What can hang from each mark
D: U W Y
Y: V
W: D H
M: U W Y
V: U W Y

Known rows, with every way that one mark hangs from another
Y{V{U}}: [-0.27  4.42 -0.67  0.99 -1.29  2.23 -0.35 -2.43 -1.00 -0.91  1.38 -0.49
  2.14  1.48  0.82 -1.04  1.32  0.47  0.48  1.20]
W{H}: [-0.03  1.38  1.83 -1.19 -0.74  0.94 -0.69 -3.23 -0.67 -0.51 -1.00 -0.33
 -1.08  0.92  0.13 -1.02  0.67 -0.58  1.46 -1.47]
W{D{U}}: [-0.20  0.82  1.55  0.02 -0.36  0.53  0.13 -1.42 -2.25  1.72 -2.71  0.87
 -0.61 -1.97  0.35 -0.14 -0.14 -0.34  1.05 -0.35]
D{U W{H} Y{V}}: [ 2.24 -1.55  2.77  0.45  1.14  2.16  2.30 -2.19 -4.68  1.46 -3.36 -2.14
  0.74 -0.56 -5.42 -2.70 -1.11 -0.07  3.75  1.60]
V{U W{D} Y}: [-2.05  3.06 -1.61 -0.39 -0.36  0.59  0.68 -1.99 -0.45 -0.13  0.04  1.29
 -0.03  2.17  4.64 -0.87  2.77  1.84 -4.71 -1.18]
V{U W{D H} Y}: [-1.98  1.86  0.49 -1.74 -0.45  0.94  0.58 -3.00 -1.38 -1.06  0.05  0.50
 -1.78  2.88  3.80 -1.38  2.50  1.36 -4.57 -2.66]
D{W{H}}: [-0.54 -0.01  3.43 -1.52  0.79 -0.13  0.56 -3.24 -1.66  0.26 -0.49 -1.42
 -1.01  1.19 -1.16 -1.96  0.93  0.47  2.10 -0.88]
Y{V{U W{D}}}: [-1.16  3.19  0.83 -0.10 -1.92  2.95 -0.43 -1.82 -1.74  0.45  0.97 -0.42
  0.67  3.12  2.71  0.00  1.73  0.73 -2.57 -0.58]
Y{V{U W{H}}}: [-1.08  2.89  0.25 -0.54 -2.20  3.62 -0.30 -2.56 -1.15 -1.13  0.10 -1.68
 -0.59  3.87  0.27 -1.79  1.86  0.10 -1.73 -0.74]
M{W Y}: [ 0.27  0.12  0.24 -1.08  1.58  0.15  1.04 -2.10 -1.83  1.37 -4.55 -0.26
  0.59  0.21 -0.04 -0.63  1.36 -0.83  3.54  2.72]
V{W{D{U} H} Y}: [-0.38 -0.19 -0.31 -0.92 -0.56  1.17  0.90 -1.88 -2.35  0.19 -3.32  0.38
 -2.30  0.36  0.37 -1.90  0.63  1.11 -2.76 -2.32]
M{U W{D H} Y}: [ 0.14 -3.31  4.24 -3.20  1.95  0.35  1.66 -3.03 -5.67  2.03 -6.71  0.12
 -2.20 -0.77 -1.04 -1.07  0.73 -2.27  3.17  1.03]
W{D H}: [-0.19  0.45  4.41 -2.13 -0.62  0.65 -0.68 -3.46 -2.11  0.17 -0.17  0.24
 -1.55  0.93  1.55  0.01  0.22 -0.45  0.66 -2.82]
D{U W Y{V}}: [ 2.19 -0.31  0.67  1.84  1.20  1.71  2.24 -1.19 -3.83  2.37 -3.34 -1.43
  2.37 -1.36 -4.66 -2.10 -0.77  0.51  3.79  3.17]
Y{V}: [ 1.23  3.36 -0.72  0.91 -1.57  2.04 -0.91 -2.45 -0.99 -0.36  0.46 -0.49
  2.21  1.17 -0.92 -0.70  0.18  0.53  1.89  0.58]
Y{V{U W{D H}}}: [-1.12  2.05  2.90 -1.49 -1.97  3.32 -0.38 -2.89 -2.58 -0.36  0.78 -1.24
 -0.96  3.84  1.93 -0.59  1.41  0.27 -2.48 -2.04]
M{Y}: [ 1.06  1.45 -0.13  0.07  0.17  0.87 -0.53 -2.15 -1.23  0.67 -3.76  0.34
  1.22 -0.30 -0.31 -0.28  0.68 -1.24  2.73  1.28]
V{U W{D H}}: [-2.57  1.30  3.27 -2.29 -1.04  1.85 -0.11 -2.67 -1.47  0.31 -0.70 -0.31
 -2.56  2.86  3.42 -0.44  2.27 -0.51 -2.97 -2.53]
D{Y}: [ 1.05  1.24  0.15  0.49  0.40  1.02  0.35 -2.10 -0.78  1.71 -2.76  0.91
  1.52 -0.53  0.01 -0.33  0.32 -0.96  2.31  1.00]
W{D}: [-0.30  1.74  2.37 -0.72 -0.49  0.18 -0.78 -2.47 -1.24  1.17 -0.10  0.92
  0.13  0.09  2.37  0.63  0.47  0.02  0.65 -1.36]
V{U}: [-1.79  3.70 -0.26  0.25 -0.39  0.70 -0.16 -2.27  0.18 -0.22 -0.06  0.48
  0.45  0.53  2.46 -0.76  2.17 -0.24  0.02  0.57]
D{U Y{V}}: [ 2.54  1.08 -0.96  2.13 -0.33  2.84  0.97 -1.28 -2.86  1.63 -3.79 -0.20
  2.34 -1.64 -3.60 -1.32 -1.14 -0.63  3.14  2.36]

Rows
[ 0.64  0.43  3.56 -0.27  1.32  1.96  1.99 -3.32 -3.73  0.28 -0.14 -2.00
  1.28  1.88 -1.85 -2.36  0.76  0.14  1.86  1.26] => D{W{H} Y{V{U}}}
[-0.49 -0.91  2.69 -0.73  0.97  0.12  1.47 -2.08 -2.54  0.83 -3.00 -1.64
 -1.80 -0.78 -3.03 -2.72  0.32  0.12  2.56  0.02] => D{U W{H}}
[ 1.00  3.05 -0.22  1.38 -0.22  2.69  0.70 -2.32 -1.88  0.49 -0.56 -0.07
  3.04  0.78 -0.01 -0.91  0.69 -0.43  1.26  2.18] => D{Y{V{U}}}
[ 0.76 -2.24  3.22 -0.33  2.05  0.61  2.53 -1.91 -3.56  2.11 -4.85 -1.11
 -0.89 -1.65 -3.84 -2.50 -0.38 -0.64  3.31  1.06] => D{U W{H} Y}
[-1.06  4.11 -1.86  0.82 -2.04  3.28 -0.34 -1.62 -0.40 -0.25  0.13 -0.88
  1.15  3.28  1.09 -1.23  2.15  0.56 -1.69  0.88] => Y{V{U W}}
[ 0.14  1.03  2.51 -1.12  1.14  1.45  1.23 -2.61 -4.41  0.88 -1.50 -0.67
  1.58  1.49  1.55  0.15  1.46 -0.20  1.72  2.54] => M{W{D} Y{V{U}}}
[ 0.30 -2.90  4.30 -2.46  1.81  0.46  1.83 -2.32 -5.01  1.77 -6.26 -0.68
 -2.26 -1.20 -1.15 -0.64  0.03 -1.57  3.18  0.86] => M{W{D{U} H} Y}
[ 1.87  1.89 -1.62  0.70 -1.41  3.44 -0.76 -1.44 -1.66  0.60 -3.54 -1.07
  1.95  2.33 -1.55 -0.48  0.69 -0.46  0.95  1.44] => M{Y{V{W}}}
[-1.41 -0.14  3.65 -1.87  0.07  2.29  0.96 -2.51 -2.37  1.56 -2.47  0.26
 -1.75  2.13  2.78 -0.24  1.57 -1.34 -2.17 -1.58] => V{U W{D{Y} H}}
[ 0.49  1.29  0.08  0.64 -2.07  3.03 -0.19 -0.68 -2.71  1.71 -2.37 -0.44
  0.16  0.58 -0.87 -0.45 -0.15  0.51 -0.68 -0.13] => Y{V{W{D{U}}}}
[ 1.77  0.43  0.68 -0.19 -1.28  3.99  0.15 -2.43 -2.16  0.83 -2.58 -1.30
  0.45  2.86 -2.05 -1.30 -0.05 -0.68  0.41 -0.35] => D{Y{V{W{H}}}}
[ 1.04 -1.77  4.10 -0.85  0.63  1.46  1.26 -2.25 -3.99  2.19 -4.58  0.44
 -1.43 -2.03 -1.02 -0.57 -1.04 -1.67  1.89 -0.97] => W{D{U Y} H}
[ 2.52 -1.01  3.73 -0.07 -0.25  2.87  0.99 -2.54 -5.16  1.56 -3.10 -0.48
  0.26 -0.96 -2.63 -0.76 -1.87 -1.05  2.38 -0.36] => W{D{U Y{V}} H}
[ 0.68 -1.46  3.90 -1.16  1.89  0.32  1.60 -3.07 -2.56  1.56 -2.40 -1.02
 -0.24  0.53 -1.79 -1.82  0.29 -0.27  2.90  0.22] => D{W{H} Y}
[ 0.24 -2.01  5.05 -3.32  1.63  0.14  0.89 -3.39 -3.97  1.25 -3.87 -0.47
 -1.65  0.86  0.78  0.07  0.68 -1.16  2.68 -0.11] => M{W{D H} Y}
[ 0.25  0.72  2.06 -1.51  0.85  2.19  1.32 -3.34 -3.76 -0.81 -2.32 -2.07
  0.35  2.35 -0.83 -1.63  1.53 -0.77  2.55  2.29] => M{W{H} Y{V{U}}}
[ 0.94 -0.85  4.85 -1.74  0.54  1.14  0.28 -3.32 -3.09  1.58 -2.06  0.68
 -0.60  0.11  0.89  0.25 -0.40 -1.36  1.47 -1.80] => W{D{Y} H}
[ 0.49 -0.01  2.14 -0.76 -2.11  3.46 -0.12 -1.81 -3.59  0.84 -2.50 -1.45
 -1.63  1.46 -1.73 -1.10 -0.40  0.06 -0.63 -1.73] => Y{V{W{D{U} H}}}
[ 0.48  1.81  0.28 -0.62 -2.45  3.50 -0.91 -2.63 -1.14 -0.58 -0.84 -1.66
 -0.49  3.62 -1.29 -1.45  0.64  0.22 -0.26 -1.33] => Y{V{W{H}}}
[ 1.86 -0.48 -0.11  0.61 -1.17  4.26  1.02 -1.38 -3.06  1.38 -5.12 -1.34
 -0.30  0.74 -4.02 -2.10 -0.63 -0.93  0.88  0.62] => D{U Y{V{W{H}}}}
[ 0.18 -1.18 -0.61 -0.96  1.83  0.34  1.67 -1.73 -3.32  2.16 -7.45  0.41
 -0.04 -1.45 -1.86 -1.60  1.51 -1.87  3.90  3.82] => M{U W Y}
[ 1.04 -0.52  2.03  0.45  0.67  1.03  1.17 -1.33 -3.16  3.05 -4.42  1.16
  0.34 -2.73 -0.28 -0.11 -0.78 -1.11  1.97  0.58] => W{D{U Y}}
[ 0.23 -2.48  1.56 -2.34  1.83  0.62  1.69 -2.78 -4.21  1.26 -7.56 -0.33
 -1.73 -0.65 -2.47 -2.26  1.24 -2.32  3.87  2.40] => M{U W{H} Y}
[-1.93  3.94 -4.29  0.52 -0.46  1.02  0.65 -1.71  0.90 -0.90 -0.65  0.86
  0.42  2.15  2.93 -2.10  3.17  1.72 -3.84  0.20] => V{U W Y}
[ 0.18 -1.18  3.66 -1.92 -0.27  2.16  0.32 -2.54 -2.40  2.23 -3.40  0.24
 -1.58  1.82  1.11  0.13  0.33 -1.18 -0.77 -2.20] => V{W{D{Y} H}}
[ 0.56  1.62  1.42  1.09  1.30  1.62  1.93 -2.31 -2.86  1.17 -0.02 -1.14
  2.96  1.01 -1.10 -1.70  1.00  0.69  1.84  2.78] => D{W Y{V{U}}}
[-0.95 -0.71  2.50 -1.47 -1.26  2.01  0.13 -1.59 -2.37  1.44 -3.91 -0.43
 -3.16  0.37 -0.22 -0.89  0.37 -0.65 -1.11 -2.28] => V{W{D{U} H}}
[ 2.13  0.61  1.40  1.00  1.11  1.36  1.35 -2.33 -2.79  1.74 -0.82 -1.23
  3.11  0.78 -2.70 -1.38 -0.21  0.71  3.31  2.23] => D{W Y{V}}
